Each row comes from the steps of one path. Every step used is in the known rows, and no mark comes twice. Write the path behind each row, first mark first.
Known rows:
putip fize sokuze zavamem: [.31, -.11, -.20, -.02, .17, -.10, -.03, .12, -.06, .08, .39, -.14, .09, .65, .07, -.16, -.03, -.22, .20, -.03, .05, -.22]
putip fize sokuze rumufa kimuno dovosa bogi: [-.15, .09, -.13, -.09, .10, -.03, -.14, .08, .26, .23, .08, -.07, .09, -.11, .20, .35, .01, .15, .20, -.24, -.11, .07]
fize sokuze dovosa: [.07, .12, .22, .27, .14, -.22, .04, .32, .41, -.02, .37, -.09, .33, .21, -.04, -.47, .01, -.11, .24, .10, .35, -.13]
kimuno dovosa bogi fize sokuze rumufa: [.12, .04, -.26, -.65, .06, -.10, -.03, .38, .38, .25, .07, -.03, .36, .09, .12, .19, .00, -.05, .14, .09, .25, -.13]
sokuze rumufa bogi: [-.01, -.12, .29, .56, .08, .18, .10, -.19, -.04, -.12, -.35, -.16, -.21, -.12, -.16, .09, .15, .06, -.10, -.09, -.35, .12]
kimuno rumufa bogi fize: [.00, -.09, -.02, -.13, -.24, .08, .06, -.23, -.09, -.27, -.57, -.03, -.34, -.34, -.12, .22, .15, -.07, -.17, .13, -.18, .15]
kimuno dovosa bogi: [.05, -.17, .02, -.19, .12, .12, -.04, -.03, -.18, -.05, .30, -.05, .53, -.05, -.07, -.24, -.04, .05, .13, .07, .31, -.25]
dovosa bogi fize sokuze: [.28, .03, .16, -.70, -.05, -.07, -.13, .03, -.09, .24, .08, .05, .28, .15, .02, -.29, .06, .07, .19, .29, .02, .04]
kimuno dovosa putip fize: [-.07, .03, -.52, .14, .18, .14, -.06, .09, -.22, -.15, .34, .08, .22, .11, .11, .19, -.22, -.18, -.04, -.07, .18, -.25]
bogi fize: [.20, -.13, -.09, -.18, .02, .01, .04, -.15, -.34, -.12, .10, .13, -.31, -.10, -.10, -.39, .04, .26, -.22, .23, -.06, .07]
rumufa kimuno zavamem: [-.14, -.28, .37, .20, -.01, .16, .09, -.48, -.43, -.19, -.13, .07, -.11, -.21, -.26, -.64, .00, .15, -.35, -.11, .11, .11]
meni putip fize sokuze rumufa kimuno dovosa: [-.43, .09, -.04, .29, -.14, -.01, .05, .05, .11, .04, .02, .08, .04, -.27, .06, .50, -.15, .16, -.08, -.29, -.11, -.04]
meni putip fize: [-.15, -.15, .04, .08, -.09, .17, -.01, -.26, -.59, -.22, .14, .08, .11, -.12, -.14, .11, -.17, .18, -.11, .02, -.24, -.11]
rumufa kimuno: [-.21, -.11, .42, .86, -.04, .17, .10, -.51, -.46, -.20, .00, .13, -.39, -.52, -.20, -.73, .06, .53, -.29, -.12, -.18, .22]
rumufa bogi fize: [.19, -.14, .12, -.34, -.09, .06, -.02, -.37, -.32, -.07, -.08, .00, -.44, .05, -.04, -.02, .07, .07, -.03, .14, -.16, .08]
kimuno rumufa bogi fize sokuze: [-.01, .07, .04, -.16, -.28, -.07, .07, -.05, .25, -.15, -.55, -.04, -.14, -.20, -.04, .11, .20, -.13, -.02, .09, -.08, .13]
bogi fize sokuze zavamem: [.41, -.11, -.12, -.34, .03, -.21, .10, .23, .00, .17, .26, .02, -.10, .56, .01, -.34, .00, -.20, -.01, .18, .19, -.14]
meni putip fize sokuze rumufa: [-.18, .04, .07, .24, -.07, .00, .03, .09, .00, -.01, -.06, .00, .22, -.04, -.06, .32, -.07, .09, -.05, -.09, -.28, -.04]
meni putip: [-.18, -.16, .39, .48, -.15, .19, .16, -.26, -.52, -.27, .03, .12, .28, -.25, -.30, -.32, -.11, .20, -.24, .07, -.08, -.11]
putip fize: [.10, -.16, -.17, .07, .17, .10, -.09, -.28, -.39, -.20, .25, -.04, -.14, -.03, -.04, -.22, .01, .25, -.01, .02, -.21, .00]
kimuno dovosa: [-.01, -.17, -.13, .28, .13, .05, .12, -.01, -.04, -.25, .28, -.02, .22, -.12, -.10, -.41, -.03, .13, -.10, -.02, .32, -.26]
meni putip fize sokuze: [-.14, .02, .13, .07, -.15, -.01, -.01, -.07, -.20, -.07, .15, .05, .28, .05, -.05, .01, -.10, .11, .04, -.01, -.12, -.13]

Write each row's path:
[.21, .10, .08, -.53, -.05, -.22, -.07, .06, .28, .14, .14, -.08, -.22, .35, .11, .14, .01, -.22, .28, .17, .16, -.02] => rumufa bogi fize sokuze dovosa
[.15, .08, -.08, -.02, .02, -.16, .08, .25, .32, .11, -.17, .04, -.19, .02, .00, -.15, .15, .16, -.14, .09, -.10, .12] => bogi fize sokuze rumufa
[.10, .04, -.05, .08, .10, -.08, -.09, -.05, .02, -.04, .30, -.07, .06, .16, .05, -.30, .06, .17, .16, -.01, -.09, -.04] => putip fize sokuze
[-.14, .27, -.26, .22, -.03, -.11, .10, .34, .31, .19, -.14, .23, -.22, -.13, .18, .19, -.07, .02, -.22, -.13, .06, .11] => bogi fize sokuze rumufa kimuno dovosa putip
[-.01, .12, -.04, -.35, -.18, -.17, .02, .18, .48, -.10, -.29, -.10, -.12, -.03, .03, .37, .11, -.37, .12, .14, .14, .05] => kimuno rumufa bogi fize sokuze dovosa
[-.14, .10, .01, .47, .08, -.03, -.04, -.07, .15, .07, -.05, -.03, -.33, -.16, .08, .04, .10, .35, -.05, -.25, -.37, .24] => putip fize sokuze rumufa kimuno
[-.23, .29, -.06, .73, .08, .08, -.05, .05, -.04, .10, -.17, .12, -.15, -.04, .13, .21, -.07, .02, -.10, -.23, -.34, .22] => dovosa putip fize sokuze rumufa kimuno
[.19, .02, .16, -.36, -.15, -.10, -.02, -.18, .07, .08, -.06, -.02, -.25, .17, .06, -.11, .12, -.01, .14, .12, -.05, .04] => rumufa bogi fize sokuze
[.11, -.07, .25, -.21, .19, .05, -.11, .09, -.16, .01, .39, -.11, .43, .14, -.10, -.13, -.07, -.13, .27, .23, .23, -.09] => sokuze dovosa bogi
[.12, -.09, .03, -.04, .02, .08, .05, -.15, -.05, .00, -.37, -.06, -.49, -.06, -.06, .30, .12, .06, -.14, .03, -.37, .17] => sokuze rumufa bogi fize
[-.16, .15, -.13, .22, .09, .08, -.05, .07, -.02, .11, -.25, .07, .08, .20, .08, .27, -.11, -.29, -.15, -.21, -.10, .13] => dovosa putip fize sokuze rumufa kimuno zavamem
[.19, -.06, -.07, -.24, -.22, -.09, .12, .10, .19, -.03, -.39, -.12, -.16, .22, -.02, .27, .10, -.48, .00, .08, .05, -.04] => kimuno rumufa bogi fize sokuze zavamem
[.16, .11, -.05, -.54, .19, -.13, -.27, .21, .18, .18, .50, -.15, .36, .40, .15, .14, -.06, -.15, .49, .12, .13, -.08] => putip fize sokuze dovosa bogi
[-.20, -.22, .26, .48, .09, .18, .14, -.23, -.13, -.13, -.41, .00, -.19, -.27, -.26, -.26, .08, .15, -.44, -.18, -.11, .20] => sokuze rumufa kimuno zavamem
[-.10, .21, -.39, .15, .12, .02, -.06, .25, .33, .10, -.01, -.08, .23, .26, .26, .69, -.12, -.42, .18, -.23, .05, -.18] => kimuno dovosa putip fize sokuze rumufa bogi
[-.19, .11, .24, .38, .02, -.03, .04, .14, .40, .20, -.13, -.02, .24, -.23, .03, -.11, .06, .17, .06, -.20, .03, .09] => fize sokuze rumufa kimuno dovosa bogi
[-.04, .18, -.45, .12, .14, -.01, -.06, .28, .12, -.01, .32, .05, .39, .26, .20, .11, -.19, -.26, .10, -.07, .28, -.28] => kimuno dovosa putip fize sokuze
[-.15, -.05, -.10, -.06, .03, .10, .02, -.04, -.06, .14, -.14, .10, -.31, -.44, .02, .28, -.01, .28, -.19, -.13, -.10, .18] => sokuze rumufa kimuno dovosa bogi fize
[-.09, .05, .06, -.33, -.12, -.06, -.07, -.08, .02, .22, .17, .15, -.02, -.22, .12, -.18, -.04, .23, .05, -.04, .22, .04] => rumufa kimuno dovosa bogi fize sokuze
[-.13, -.10, .24, .45, -.18, .18, .11, -.30, -.08, -.39, -.54, -.13, -.05, -.40, -.22, -.04, .17, -.08, -.11, .01, -.16, .08] => kimuno rumufa bogi
[.26, -.06, -.01, -.80, .14, -.03, -.15, .16, -.17, .12, .40, .00, .12, .19, .00, .10, -.12, -.16, .22, .32, .24, -.03] => sokuze dovosa bogi fize
[.08, -.08, -.07, -.42, -.06, -.09, -.01, .10, -.06, .33, .34, .08, .00, .16, .14, -.06, -.12, -.11, .10, -.08, .36, -.13] => rumufa kimuno dovosa bogi fize sokuze zavamem
[-.05, .27, -.12, -.17, -.19, -.10, .00, .28, .37, -.04, -.37, .00, .03, .05, .09, .58, -.02, -.62, .10, .14, .13, .06] => kimuno rumufa bogi fize sokuze dovosa putip
